Every row comes from one small tree of marks. The marks that hang from a mark follow it in brackets, in the order of their numbers. Every link used is in the known rows. Which tree was each row made from?
Known rows
k387(k410(k103)): [-3.96  0.89  0.51 -1.63  0.34 -2.53  3.99  1.58  0.81  0.79  2.46 -3.81
 -3.78 -2.10  1.28 -1.35  1.54 -0.81 -4.19  1.41 -0.11 -4.22  5.61  3.53]
k270(k332 k538): [-3.69  1.58 -1.76 -3.47  2.21 -0.29  3.43 -0.97  1.60  0.32  0.74  1.19
 -6.45 -1.60 -0.83 -3.09  2.21 -1.93 -2.20  2.25 -0.12 -3.49  2.26  3.38]
k645(k609(k783)): [-4.44  2.06  1.83  0.66  1.92 -3.38  7.00 -1.29  2.38  3.59  0.62 -1.03
 -6.47 -1.00 -2.34 -1.97  2.72  0.82 -5.57  0.97  0.09 -3.47  6.12  2.52]
k714(k270(k103(k410(k387)) k332 k341)): [-6.90  3.99  3.02 -4.04  2.80  2.07  2.01 -2.91  1.58 -0.05  2.71  2.37
 -7.12  1.20 -1.18 -0.08  3.05 -1.89 -2.71 -4.34  0.01 -0.29  0.11  4.70]
k90(k714(k270(k103 k332 k341 k538))): [-5.24  3.73 -1.72 -0.55  3.59  2.36  2.55 -0.50  0.21 -2.09  1.29 -0.16
 -4.28  1.60  0.18 -0.26  1.81 -1.71 -2.38 -0.69 -0.35  0.89  2.20  3.77]
k538(k270(k103(k410(k387)) k341)): [-4.12  5.64  3.08 -2.27  2.41  2.50  3.39 -2.36  2.21  0.24  2.98 -0.55
 -5.50  0.30 -1.33 -2.06  1.41 -2.23 -3.73 -4.72 -0.92 -2.90  0.29  2.45]
k792(k90(k538(k270(k332 k341))) k609(k783)): [-3.43  3.74 -2.62  1.20 -2.06 -0.29  4.79 -5.42  0.03  4.14  1.23 -3.50
 -4.23  0.23 -2.46  0.53  0.72  1.01 -5.28 -1.86 -1.90 -4.43  4.62 -1.30]
k90(k538(k270(k103(k410(k387)) k332)) k714): [-4.22  5.75  0.22  2.71  3.59 -0.97  6.06  0.54  0.51  1.05  2.67  0.14
 -4.98  4.87 -0.75 -1.96  2.13 -1.59 -6.58 -3.56 -0.77 -3.88  2.40  1.80]
k645(k270(k103 k332 k341) k609): [-2.88 -1.35  1.56 -1.64  1.93  1.00  6.30 -3.19  1.34 -0.39  0.17  1.08
 -8.81 -1.49 -2.29  2.06  2.48 -3.20 -3.06 -6.52  0.59 -0.72  2.52  2.07]
k714(k270(k103 k332 k538)): [-5.41  4.55 -0.26 -3.58  2.65  0.73  2.30 -1.89  1.80 -1.33  0.51  2.69
 -7.94  0.70  0.89 -0.61  2.64 -2.15 -1.18 -0.51 -1.30 -0.08  1.38  3.90]
k792(k90(k714)): [-1.30  1.95 -3.06  2.09  1.21 -2.97  3.17 -1.44 -0.09  2.51  1.01 -2.92
 -3.21  2.11 -0.18 -0.07  0.08  0.99 -4.87  1.66  0.31 -1.54  5.86  2.15]
k90(k538(k270(k103(k410) k332 k341)) k714): [-4.22  3.73  0.04  2.53  3.04  1.12  4.81  0.32  0.09 -0.26  2.91 -1.07
 -3.54  3.48 -0.94 -1.43  1.64 -2.06 -4.99 -5.30 -0.66 -2.41  2.49  0.20]
k645(k270(k103(k410) k332 k538) k609(k783)): [-5.07  2.71  2.77 -3.21  1.07  1.83  8.77 -3.40  3.49  2.82  0.77  2.35
 -6.30  0.11 -1.17  0.61  3.74 -2.56 -1.71 -2.77 -1.11 -2.50  3.43  2.16]
k792(k90(k714(k270)) k609(k783)): [-3.77  5.42 -2.19  2.81 -1.18 -2.04  4.54 -3.80 -0.42  4.47  0.41 -4.05
 -2.17  2.02 -1.17  1.23  0.45  2.51 -4.73  2.95 -1.93 -1.99  6.82  1.45]
k714(k270(k103(k410(k387)) k332 k341 k538)): [-6.84  5.09  1.89 -5.26  2.88  4.33  1.63 -3.28  1.35 -1.13  2.31  1.73
 -6.37  0.48 -0.22 -0.44  3.16 -2.54 -0.90 -2.88 -0.50  0.87 -0.59  4.84]
k830(k609(k783)): [-4.31  2.80 -0.89 -1.02  1.57 -3.98  6.04  0.04  5.09  2.76  4.76 -1.90
 -4.78 -2.27 -2.13 -2.77  2.14  1.51 -6.66  0.17  0.39 -4.02  5.88  2.68]
k410(k103 k387): [-5.20  4.73 -0.98 -2.31  4.66 -2.31  5.19 -1.48  2.31  3.03  1.85 -1.37
 -6.97  0.31  0.87 -1.52  2.13  0.53 -4.57  0.83  1.66 -4.86  1.55  5.70]
k103(k410): [-3.02  2.12  4.20 -1.10  1.88 -2.76  4.46  0.21  1.89  3.48  2.63 -1.39
 -3.68  0.24 -0.72 -3.30  2.06 -0.50 -2.47  0.59 -0.66 -2.75  4.56  2.86]
k270(k332 k341): [-4.26 -1.14 -0.84 -2.66  2.36  0.15  2.30 -1.65  1.21  0.21  1.94  0.20
 -6.52 -2.34 -2.93 -2.08  1.49 -1.56 -4.15 -2.01  1.37 -3.31  1.93  2.93]
k792(k609): [-1.71  1.50  0.84  0.64  0.40 -3.10  4.81 -0.73 -0.19  2.36  0.45 -3.71
 -5.06 -2.37 -2.03 -2.06  1.41 -0.27 -2.94  1.90 -1.91 -3.27  5.20  2.26]
k714(k270(k332)): [-4.74  2.93  0.84 -1.13  2.52 -3.74  2.71 -1.19  1.74  0.85  0.77  1.86
 -8.25  0.54 -1.13 -1.31  2.11 -0.14 -4.44  0.56  0.03 -1.93  2.94  3.35]
k792(k609(k783)): [-4.45  3.50  0.48  0.15 -0.06 -2.47  6.27 -1.61  1.64  4.07  1.14 -3.38
 -3.98 -1.90 -2.44 -2.40  1.84  1.20 -4.21  2.63 -1.95 -4.91  5.96  2.08]

Write each row's tree
[-3.51  3.95  0.78 -1.16  2.17  1.61  2.87 -1.80  2.05 -1.65  1.73 -0.97
 -6.15 -0.75 -0.85 -1.82  0.57 -2.09 -3.66 -4.13 -1.02 -2.49  1.31  1.12] : k538(k270(k103 k341))
[-3.73  5.97 -3.08  1.97 -0.89 -0.59  4.30 -3.93 -0.58  3.88  0.14 -4.47
 -1.77  1.48 -0.46  1.28  0.57  2.16 -3.58  3.96 -2.35 -1.07  6.39  1.67] : k792(k90(k714(k270(k538))) k609(k783))
[-5.33  1.11  1.37 -6.10  1.89  6.72  1.98 -2.32  1.45 -1.22  3.24  1.35
 -4.30 -1.36 -0.31 -1.50  2.77 -4.09  1.46 -4.00 -0.70 -0.75  0.16  3.23] : k270(k103(k410) k332 k341 k538)
[-5.40  3.98  0.49 -0.95  3.10  3.11  2.61 -0.41  0.22 -1.18  2.03 -0.06
 -3.38  1.95  0.20 -0.52  2.08 -2.08 -1.63 -1.06 -0.55  1.05  2.28  3.63] : k90(k714(k270(k103(k410) k332 k341 k538)))
[-4.33  4.63 -1.60  4.94  4.03 -4.81  5.46  1.59 -0.55  0.27  0.56 -3.26
 -3.98  4.10  0.52 -1.08  2.00  1.22 -6.03 -0.06 -0.14  0.96  5.72  1.95] : k90(k538 k714(k270))
[-5.98  2.66  0.96 -6.76  2.76  6.92  2.36 -3.08  1.42 -0.71  3.54  1.57
 -5.30 -0.95 -1.06 -1.27  3.33 -4.10  0.01 -3.96 -0.16 -1.47 -1.04  5.01] : k270(k103(k410(k387)) k332 k341 k538)
[-0.91  2.28 -3.23  4.01 -0.77 -0.38  3.76 -3.12 -2.58  2.17  0.80 -4.60
 -3.38  1.56 -2.05  1.30 -0.15 -0.07 -4.96 -1.96 -1.68 -2.36  4.75 -1.07] : k792(k90(k538(k270(k332 k341)) k714) k609)
[-4.03  5.33 -1.29  1.85  3.57 -2.18  3.92  0.76  0.35 -0.34  0.12 -2.36
 -3.53  1.72  0.65 -1.55  1.45  0.39 -3.94  3.63 -0.57  0.85  4.48  3.61] : k90(k714(k270(k538)))
[-5.40  4.09 -1.72  3.03  3.83 -2.32  4.85  0.91 -0.28 -0.68  1.41 -0.01
 -5.34  5.02  0.59 -0.12  2.64 -0.45 -5.10 -2.49 -0.64  0.10  4.10  2.53] : k90(k538 k714(k270(k103 k332)))
[-6.36  3.79  2.07 -4.67  2.18  4.16  1.39 -2.83  1.37 -1.32  2.07  1.51
 -5.74  0.21  0.50 -0.34  2.70 -2.84  0.39 -2.94 -1.10  1.38  0.39  3.41] : k714(k270(k103(k410) k332 k341 k538))
[-5.16  0.82 -2.03 -5.55  2.62  5.87  1.90 -2.27  1.07 -2.67  1.91  1.34
 -6.10 -2.12 -0.37 -1.06  2.47 -3.91  0.10 -3.45 -0.12 -1.03  0.11  3.52] : k270(k103 k332 k341 k538)
[-1.73  3.43 -3.73  3.80  1.56 -1.69  3.49 -1.98 -0.88  1.27  1.21 -4.45
 -3.23  2.98 -0.27  0.38  0.01  0.65 -6.29 -2.18  0.12 -0.67  4.82 -0.34] : k792(k90(k538(k270(k341)) k714))
[-4.47  4.44 -1.50  1.39  3.73  0.07  3.05  0.06 -0.12 -1.25  0.51 -3.39
 -2.82  0.82  0.16 -1.14  1.24  0.02 -3.62  1.63  0.01  1.84  3.75  3.28] : k90(k714(k270(k341 k538)))
[-5.24  2.79 -2.15  3.36  3.89 -2.15  4.30  0.42 -0.78 -0.42  1.24 -2.14
 -4.39  3.06 -0.77 -0.42  2.17 -0.01 -5.98 -2.01  0.80  0.78  3.93  1.81] : k90(k538 k714(k270(k332 k341)))
[-4.33  0.22 -2.31 -4.28  2.41  2.98  2.02 -2.00  0.84 -1.19  1.27 -0.37
 -5.49 -3.34 -1.62 -2.30  1.84 -2.31 -1.89 -0.40  0.81 -1.72  0.95  2.85] : k270(k332 k341 k538)
[-4.00  5.36  3.24 -2.77  2.16  0.48  4.02 -2.05  2.93  1.46  2.63  3.34
 -7.74  1.45 -1.74 -2.47  2.01 -2.73 -4.33 -3.23 -1.26 -6.11  0.13  2.74] : k538(k270(k103(k410(k387)) k332))
[-2.46  3.27 -2.81  3.86 -0.09 -0.17  3.33 -3.32 -2.93  1.11  0.43 -5.52
 -3.01  2.82 -0.02  3.09  0.84  0.42 -3.12 -2.63 -2.10  2.03  5.59  0.61] : k792(k90(k538 k714(k270(k103 k341))) k609)
[-4.87  4.71 -1.36 -0.13  3.55  0.20  3.34  0.28  0.61 -1.25  0.68  0.83
 -5.22  2.60  0.68 -0.60  1.90 -1.27 -2.68  0.74 -0.79 -0.15  2.93  4.06] : k90(k714(k270(k103 k332 k538)))
[-0.48  4.01 -2.58  4.37 -0.61 -1.26  4.49 -2.53 -2.11  2.10  0.55 -4.77
 -3.29  2.86 -0.32  1.62  0.19  0.09 -4.03 -1.81 -2.75 -1.73  5.55 -0.61] : k792(k90(k538(k270(k103)) k714) k609)
[-5.48  1.52 -0.08 -3.41  1.69  3.79  7.54 -4.40  2.64  0.31  0.24  0.91
 -6.80 -1.77 -1.88  1.32  3.07 -2.61 -2.53 -4.43 -0.01 -1.12  2.45  2.23] : k645(k270(k103 k332 k341 k538) k609(k783))
[-2.35  4.26 -3.09  1.51  1.45 -1.84  2.37 -2.19 -0.27  1.45  0.23 -2.84
 -3.48  2.66  1.01  0.74  0.46  0.91 -3.81  2.55 -0.45  0.98  5.17  2.57] : k792(k90(k714(k270(k538))))
